Each row comes from the steps of one walk. Every step used is in the known rows, and no mark comes twice. Write the walk behind each row, first mark first.
In the rows, 128 means zero.
Known rows:
t, k, f: [134 127 146 135 139  71 125  70 111 154 140 177 115 130 143 128 127  92]
x, t: [122 135 105 138 142  95 175  78  79 127 127 147 103 152  94 134 152 149]
k, f, w: [124 148 188 163 132 114 146 104 166 139 120 160 116 116 121 110 143 108]
f, w, t, k: [129 114 182 124 147 127 114 138 135  93 146 161 128 131 135 119  72 111]
k, f, w, t, x: [154 139 214 144 121 145 147 147 189 131 165 160 120 125 116 115 111 123]
k, f: [154 159 150 163 126  94 154  85 130 145 124 153 116 125 142 118 148 112]
w, t, k, f, d: [168 122 203 159 109  99 116 105 137 145 123 143 122  94 187 129  78  83]
f, d, t, x: [129  87 199 150 108  96 158 112  96 151 137 114 100 110 122 134 131 161]
x, t, w, f: [114 144 113 156 126  66 161  51  58 112 122 164  95 120 140 153 148 117]
w, t, x: [182 140 168 113 130 129 145 143 121  99 193 152 124 149 128 128  92 153]
d, f, w, t: [136 149 182 135 121 162 143 126  79  59 142 139 124 123 147 121  81 162]
w, t: [179 156 143 144 130 125 143 129 114  87 138 133 128 135 157 123  88 134]
f, d: [146 130 204 161 128  81 133  86 105 136 115 131 110 106 171 121 131 117]
t, x: [149 131 164 104 150  97 148 108 105 127 201 172 113 161 107 127 137 157]
t, x, k, f: [126 109 145 104 148  89 162  90 140 161 196 193 114 169 123 127 131 131]
k, f, d, t: [135 116 187 197  92  96 164  91 122 169  79 103 104  80 151 125 140 118]
x, t, k, f: [112 114 115 137 137  74 158  58  93 167 127 168 101 138  99 141 147 110]
w, f, d, t, x, k: [115  58 220 155 106  85 172 100 102 126 150 117  99  98 167 139  84 138]
d, f, w, t, x: [139 138 202 110 123 167 143 139  85  69 186 154 119 137 126 124  83 178]

Write each row's walk:
[111 130 163 174 112  61 151  47  66 130 103 149  90  92 164 150 148 104]  x, t, w, f, d
[104  99 176 104 157 106 156 108 167 157 192 198 116 163 108 120 128 129]  t, x, k, f, w
[123 120 116 141 146  85 160  73 133 152 135 177 120 149 153 122 126 108]  x, k, f
[110  78 116 124 126 103 189 108 114 161 163 149 108 155 100 137 128 162]  d, t, x, k, f
[121 116 154 142 139 128 153 120 175 127 132 167 126 137 153 115  89 104]  x, k, f, w, t
[126 101 182  98 153 143 145 154 160 102 190 174 126 161 120 119  75 143]  f, w, t, x, k
[168 137 154 143 123 107 126 111 127 126 140 157 128 122 163 130  82  97]  w, t, k, f
[112 117 183 134 144  89 118  89 141 150 137 183 115 123 126 120 123  87]  t, k, f, w
[ 92  95 122 166 118  65 156  65 107 179  86 157 104 104 179 140 138  98]  x, k, f, d, t, w
[ 87  69 144 122 131 120 180 127 141 152 160 154 106 148  83 130 124 159]  d, t, x, k, f, w
[136 163 143 160 127  61 130  65  69  95 133 170 109 105 188 142 128  98]  t, w, f
[162 105 201 131 120 118 150 123 162 149 173 157 120 130 169 127  83 117]  w, t, x, k, f, d
[144 140 184 144 138 147 136 148 149  81 133 141 127 127 135 113  89 130]  f, w, t
[ 89  86 143 153 124 100 147 109 115 148 108 138 108 112 101 131 121 123]  d, t, k, f, w
[132 111 201 157 124  62 114  63 120 174 123 161 111  99 171 127 124  76]  t, k, f, d
[109  86 103 131 133  83 147  97  60 126 123 134 109 135 114 141 112 145]  d, t, k
[114 129 113 173 105  76 156  85  53 100 103 129 101  98 157 149 126 133]  d, t, w, f
[124  74 220 180  97  72 141  84  79 118 107 102  99  71 180 141  83 111]  w, f, d, t, k
[147 127 209 116 141 149 137 161 158  94 184 160 124 145 109 119  92 147]  f, w, t, x
[105  60 176 132 124  89 165 105  97 157 144 128 103 129 133 135 115 154]  f, d, t, x, k
